In the rows, 128 means zero.
Known rows, with every step that occurs
gizikor movof dovov demik tado: [165 107 115 174 219 103 119 189 173 103 121 107 167  82 109 113 140 153
  96 122 141 135 142 160 164 120  78 149 114  80 107  81 138 136 178 140
 140 131  89 133 131 109 114 100 101 100 112  93 150 130 126]
dovov demik tado sofu zasumo redus mififo delo dize: [134 172 127 150 110  58 159 184 149  94 122 132 153 135 113  91 120 124
 148  91 116 126 142 146 170 167 138 120 136 159 145  88  97 125 142 131
 128  98 110 151  64 141  82 156 129  84 116 148 116 104 112]
dize delo mififo redus zasumo sofu tado: [ 98 120 203  61  72 116  55 152 102 133 133 126 146 124 157  72 120 127
 117 104 122  97 106 120 125 158 140 131  69 164 168 128  72 126  53 156
  85 146 183 109  83 142 150 160 121 149 135 150  98 104  58]
bosed dize: [122  84 172 120 163  97 120 150 152 157 121 124 156  85 156 101 135 154
 117 115 137  63 115 179 116 123 101 140 144 112 136 168 118 141  96 194
 125 185 166  92 123 109 125 150 102 100 175 138 128 126  91]
gizikor movof: [147  92 148 152 206 123 107 156 154 142 114 137 156  95 140  96 143 150
 103 129 152  99 132 186 142 123  71 134 147 107 120 137 131 139 112 169
 117 187 139  67 111 106 132 101  97 112 146  93 118 118 107]
gizikor movof dovov demik tado sofu zasumo redus mififo: [168 180 116 185 168  88 133 196 163 107 118 104 137 114 106 103 119 125
 113 120 129 153 178 153 198 130 102 143 131 132 106  55  94 117 171  99
 144 110  55 151  67 150 107 102  98 141  98  85 135 124 139]
delo mififo redus: [ 98  88 188  97 145 102 116 144 131 149 140 149 163  90 141  77 129 121
 119 114 124  94  96 148 121 134 106 123 122 137 150 114 114 120  90 187
 109 181 188  72 118 114 137 139 102 119 144 144 105  93  53]
redus mififo delo: [ 97 115 141 157 129  97 133 155 170 141 124 153 155  84 131  70 152 127
 137 116 127 100  92 154 126 146 102 117 150 147 130 149 115 114  91 158
 109 172 178  75 103 118 109 161 104  98 132 102  97  81  59]
demik dovov movof: [153  97  87 149 193 122 103 151 163 119 107 142 154  85 128 100 129 119
 110 139 147 122 137 162 152 132  95 140 150  85 122 126 135 140 136 171
 151 172 123 127 145 109 105 102 123 106 145 146 152 111 116]
sofu zasumo redus mififo: [109 153 166 168 116  98 125 163 150 162 114 147 126  92 139  87 125 106
 136 108 126 101 133 150 172 146 104 122 173 169 124 108  83 109  88 150
 126 147 124  91  32 151 123 113  83 166 143 119  94  99 105]
redus mififo delo dize: [ 88  98 142 136 120  88 135 158 167 127 127 144 162  91 133  70 160 141
 133 113 124  83  91 156 112 146 109 107 133 145 133 158 112 126  69 164
 100 182 203  87 109 118 102 182 117  55 139 112  97  78  49]
gizikor movof dovov: [146  95 129 164 217 123  98 164 166 132 118 116 150  82 130 101 152 147
  90 135 147 109 146 178 145 109  70 141 139  91 106 119 129 128 133 158
 122 182 124  99 117 112 134 100  91 106 130  77 124 121 111]
delo mififo redus zasumo sofu: [ 89 114 203  77 110 107  58 148 113 166 135 137 141  81 151  75 120 124
 118 113 120 100  97 121 151 143 115 129 112 165 159 109  92 111  79 163
  89 155 172  83 100 137 150 139  92 163 130 143  93  88  56]
sofu zasumo redus mififo delo dize bosed: [ 87 128 160 134  80  76 128 153 139 135 122 119 143 105 136  74 144 138
 128 105 113  84 128 157 132 133 121 110 146 170 134 139  80 139  55 152
  97 176 184 125  40 150 105 181 105  90 140 126  84  89  80]
kozitat gizikor movof dovov demik tado sofu: [198 122 113 170 245 100 126 187 180  99 113 101 156 128 117 116 128 183
  92 114 151 146 180 206 154 122  77 154 124  87 119  84 152 128 197 104
 123 136  54 114 118 100 117  91 116  99 112  74 151 132 136]
kozitat gizikor movof dovov demik: [168  90 117 172 246 105 108 175 187 117 108 102 159  87 118 113 145 180
  79 125 149 124 158 194 151 111  62 148 117  73 108  98 147 125 167 119
 112 175  93 100 117  95 132  86  93 103 124  71 146 118 120]
bosed dize delo mififo redus zasumo sofu tado demik: [122 126 199  40  69  85  64 153  98 129 135 108 145 144 165  76 107 145
 111 114 123  83 106 124 123 155 160 133  41 158 168 155  63 139  49 154
  96 154 181 149 104 142 144 179 143 132 145 165 127 121  61]
sofu zasumo redus mififo delo dize: [ 97 137 154 143  97  84 126 159 145 132 115 139 137 101 130  75 144 120
 137 106 118  88 120 153 148 150 124 110 154 171 132 121  83 116  69 156
 103 164 170 106  30 153 110 156 106 103 132 120  83  87  85]
gizikor movof dovov demik tado sofu zasumo: [186 147 109 171 215  85 117 186 160  92 118 109 151 123 112 115 120 136
 100 119 144 142 186 179 178 131  95 155 134 103 124  75 118 134 189 138
 148 115  60 143  97 123 113  91 111 113 107  98 139 140 148]
delo mififo redus zasumo sofu tado: [ 96 138 203  86  93 113  54 155 106 148 133 145 141 104 151  72 111 115
 118 112 122 113  93 114 150 158 129 127 103 170 163 118  79 116  74 149
  94 140 161  91  88 144 153 138 113 173 116 145  87  88  61]
zasumo sofu tado demik dovov movof gizikor: [172 172  74 167 154 128  65 159 139 102 105 128 153 147 136  88 105 104
 101 121 156 147 159 138 164 160 133 138 120  97 141 127 117 131 138 112
 146 128  70 174 125 113 119  79 158 130 117 132 144 116 139]
mififo redus zasumo: [ 97  99 203 127 123 105  89 143 133 166 127 145 141  70 150  85 128 139
 117 116 126  99  94 134 161 141 102 127 166 150 152 120 100 117 109 175
  99 168 162  73 119 122 146 121  92 158 133 140  90  95  67]
dize delo mififo redus zasumo: [ 94  74 205  54 102 104  88 140 122 149 137 127 150  99 150  78 134 139
 118 110 122  80  98 135 109 142 113 131  84 151 158 123  89 128  62 190
  90 175 208  94 101 129 143 163 103 125 159 153 106  99  40]
zasumo redus mififo delo dize bosed: [ 75 112 157 133  81  94 142 155 147 144 126 120 150  91 136  67 153 150
 130 105 111  83 108 146 123 123 113 100 132 157 129 149  95 139  55 141
  88 192 201 119  82 133  96 191 104  72 148 119  92  84  62]
sofu tado demik dovov movof gizikor: [183 139  75 175 177 119 101 156 152  91 110 141 160 149 125  94 106 110
 102 125 160 144 144 146 141 157 122 129 128  86 135 126 125 138 145 136
 157 142  79 174 137 107 113  78 170 112 128 142 146 116 127]
tado sofu zasumo: [151 147 154 145 172  88 117 146 137 141 116 154 135 149 151  98 111 111
 127 107 147  97 174 198 145 152 105 133 193 150 162 142 108 125 128 185
 135 146 107  80  72 121 125 100 112 128 152 140  99 125 126]
mififo redus zasumo sofu tado demik dovov: [138 167 157 125 101  95  61 161 114 127 121 150 134 123 149  78  91 117
 108 122 133 139 115 112 194 167 136 120 133 161 163 122  89 117 123 129
 114 121 104 140 130 147 140 109 146 176  97 155 109 100 100]
mififo redus: [103 100 179 146 144 105 118 143 140 151 129 147 161  82 144  85 134 130
 117 115 129  98 104 154 146 136 102 126 169 130 148 126 120 120 117 181
 111 179 166  69 132 107 134 118 100 124 135 134 100 104  77]

Rows
[136 168 150 140 105  85 148 176 139 105 124 141 142 153 129  82 123 130
 152  93 120 115 140 172 143 161 140 121 159 182 146 106  95 127 114 140
 120 113 126 123  50 147  92 161 137  91 118 128  91 107 106]
demik tado sofu zasumo redus mififo delo dize
[139 153 133  85 112 107  48 157 109 113 128 144 137 125 137  72  93 103
 106 138 130 148 108 101 173 163 144 126  82 143 156 104  85 126  98 129
 120 133 123 153 125 145 135 116 150 165 102 164 133  89  83]
delo mififo redus zasumo sofu tado demik dovov movof
[109 154 147 126  87  70 138 145 132 130 124 121 135 149 143  75 128 129
 132 103 117  91 167 179 133 137 129 108 163 180 154 150  79 138  74 148
 100 169 160 126  48 145 102 176 120  81 143 132  82 100  93]
tado sofu zasumo redus mififo delo dize bosed
[113 133 181 122 130 120  51 155 134 176 113 142 126  81 160  95 124 130
 121 109 139  97 120 141 167 148  95 132 154 150 150 141 103 117  97 163
 103 136 132  83  89 127 144 111  87 170 144 129  96 105 103]
redus zasumo sofu
[178 117  72 145 199 100 115 153 156 116 110 156 148 126 128  98 111 115
 107 144 153 130 138 159 158 146 104 124 136  90 135 131 140 139 141 165
 163 157 100 145 157 105 101  84 148 104 146 159 163 116 123]
tado demik dovov movof
[145 181 122 180 141  79 147 196 166 117 122 118 137 108 108 105 109 105
 130  99 120 145 166 138 190 142 116 137 147 139 122  55  93 106 180 118
 154  80  60 165  73 148  98 112  97 141 111 123 129 120 135]
movof dovov demik tado sofu zasumo redus mififo
[206 134 113 171 240  89 116 187 173  91 110 100 148 138 113 120 121 176
  93 112 150 147 192 215 162 131  83 160 134 101 123  77 138 126 196 108
 128 126  43 121  86 111 121  83 117 113 105  80 143 134 149]
kozitat gizikor movof dovov demik tado sofu zasumo
[148 182 165 163 123  99 146 177 145 134 122 146 130 143 136  94 105 118
 153  94 128 129 152 166 167 156 122 130 180 179 139  95  98 115 134 133
 140  99  79 104  51 146 104 117 115 151 128 127 103 118 124]
demik tado sofu zasumo redus mififo
[154  92  76 166 197 132  95 145 169 118 104 116 163  83 122  97 134 128
 102 127 149 122 148 157 134 124  95 153 150  68 120 112 139 134 147 156
 148 178 113 151 144 102 108  98 123 100 143 128 152 112 113]
demik dovov movof gizikor
[162 171 109 130 133 117  38 164 128 122 105 145 124 129 144  90  97 110
 110 134 151 144 131 122 187 168 126 129 118 132 147 134  93 132 116 127
 133 113  79 155 111 137 128  86 146 169 115 152 134 106 129]
redus zasumo sofu tado demik dovov movof
[146 167 157 145 148  98 122 147 130 153 113 148 122 144 148  94 109 104
 132 104 140 100 181 186 166 148 111 124 194 164 155 121  94 115 122 170
 129 139 102  94  39 135 125  95 105 148 154 144  92 124 135]
tado sofu zasumo redus
[115  70 171  71 146 110 111 147 139 142 131 133 162 119 146  88 139 133
 119 107 137  69 118 168  85 138 101 129  83 128 149 144 115 136  65 205
 112 172 197  91  95 113 128 158 110  90 184 149 122 115  66]
dize delo mififo
[156 144 144 158 161  99 122 159 139 125 121 174 152 158 145  93 108 116
 120 114 155 111 119 159 138 165 116 108 138 129 153 156 115 136 117 166
 140 126 107 103 114 109 126  91 150 122 142 149 118 117 117]
sofu tado demik
[ 99  61 199  53 112  89 114 141 126 139 140 100 167 100 156  84 138 158
 114 115 119  55 105 160  87 123 129 143  72 126 152 150  94 142  56 197
 104 203 227 110 121 121 131 195 114  84 176 155 132 122  44]
bosed dize delo mififo redus
[144 168 129 132 107 109  50 155 115 116 117 141 132 117 142  78  95 110
 106 138 134 152 120 107 201 164 141 126 127 138 155 113  87 124 124 121
 123 131 101 152 136 138 133  96 145 172  93 155 128  98 105]
mififo redus zasumo sofu tado demik dovov movof
[142 181 146 160 113  93 149 175 145 117 121 148 135 144 128  83 116 119
 157  96 123 130 142 169 158 161 132 126 174 181 144  99 101 116 130 134
 126 105 104 113  44 147  99 142 124 129 113 121  92 110 114]
demik tado sofu zasumo redus mififo delo
[ 91 137 149 162 105 112 140 159 158 153 117 148 138  77 130  71 147 116
 142 112 120 101 100 136 151 140 109 107 155 158 124 118  98 105  84 142
 105 167 166  89  66 134 110 151  92 126 135 108  91  84  76]
zasumo redus mififo delo
[102  63 169 109 146  92 121 144 140 142 128 119 171 107 155  95 145 171
 106 102 136  60 126 184  97 117  90 115 136 118 145 182 125 169  68 193
 108 197 193 105 134  99 112 166 115  40 178 149 111 113  82]
delo dize bosed
[159 173 139 159 153  78 147 180 141 120 114 139 148 133 122 111 100 114
 139  88 132 132 163 162 187 158 118 135 160 140 151  80 111 128 176 151
 151  84  63 132  69 130 100  98 114 137 135 161 127 132 150]
dovov demik tado sofu zasumo redus
[158 137 115 163 191  90 139 184 169 111 125 122 160 110 116 113 119 126
 118 101 135 131 159 160 162 136 101 142 142  99 137  88 132 124 197 153
 157  95  75 147 134 107 101 106 113 100 125 135 140 133 131]
movof dovov demik tado sofu
[ 99 139 167 164 115 120 138 162 159 177 117 147 135  77 140  84 132 116
 138 108 124 101 113 137 161 135  95 110 161 156 117 116  97 108  87 141
 119 161 142  81  72 136 116 122  83 148 154 113 102  95  90]
zasumo redus mififo
[165 154 137 155 174  68 141 175 146 111 117 143 159 138 124 115 101 121
 134  92 139 130 158 173 169 162 112 144 160 129 156 101 122 135 179 166
 157  88  70 122  97 114 101 102 122 118 133 158 132 134 141]
dovov demik tado sofu zasumo
[116  57 183  54 136  95 113 146 135 143 132 107 164 108 157  93 140 156
 117 112 130  47 114 173  76 123 116 144  69 118 144 165 105 149  52 205
 113 193 210 111 108 116 125 192 113  77 193 152 138 130  59]
bosed dize delo mififo
[172 118 105 137 193  85 126 158 154 126 118 164 149 130 136  98 105 121
 110 128 155 113 136 165 152 148  97 116 143 114 146 139 141 130 145 176
 154 145 106 137 149 112 109  98 148 107 149 161 145 117 117]
tado demik dovov
[175 144 111 151 167  96 120 167 145 104 117 174 151 155 138  95  97 114
 113 124 158 126 128 155 149 164 117 113 132 123 147 151 122 134 132 158
 154 125  93 139 131 121 115  98 169 117 134 160 132 120 124]
sofu tado demik dovov
[168 149 158 148 170  97 131 167 141 122 121 151 145 155 143 106 105 128
 140  95 145 118 157 197 143 154 112 142 185 151 154 118 120 132 154 174
 145 104  86  96  81 119 111 108 128 123 136 141 107 134 134]
demik tado sofu zasumo
[133 152 160  79 108  93  61 161 106 121 133 151 138 129 144  73  88 109
 109 122 130 135 107 107 166 166 138 116  88 164 165 111  86 117  99 135
 115 123 130 143 117 152 142 129 151 168 105 165 115  93  78]
delo mififo redus zasumo sofu tado demik dovov
[ 82  88 149 128 104  79 136 150 162 128 131 125 167  99 136  69 160 158
 124 107 119  80  99 162  95 128 107 106 126 146 137 180 109 146  53 161
  93 195 217 106 122 117  98 203 118  38 148 113 100  81  43]
redus mififo delo dize bosed
[141 170 168 130 120 110  52 163 121 148 113 157 126 137 159  90 101 118
 118 110 149 116 121 129 175 171 118 118 130 159 159 150  92 123 100 142
 114 108 100 110  88 132 144  94 130 177 127 142 102 107 117]
redus zasumo sofu tado demik
[179 166 115 174 196  95 124 188 150 100 117 105 140 119 109 111 118 131
 106 117 136 144 189 169 194 128  99 149 137 116 117  59 107 125 183 122
 143 113  52 153  69 138 114  88 103 132 106 100 134 140 156]
gizikor movof dovov demik tado sofu zasumo redus
[173 177  83 151 150 118  72 165 133 104 106 152 144 148 140  89 100  99
 108 132 156 146 145 142 179 167 134 126 120 113 144 142 114 136 126 128
 147 120  78 154 124 121 113  84 161 134 119 150 146 118 144]
zasumo sofu tado demik dovov movof
[ 99 153 199 132  89 115  54 155 113 151 122 143 136  93 157  78 115 126
 116 110 127 116 104 117 179 158 127 128 149 164 162 126  81 115  97 140
  94 136 137  88 100 136 152 117 110 182 108 134  84  97  87]
mififo redus zasumo sofu tado
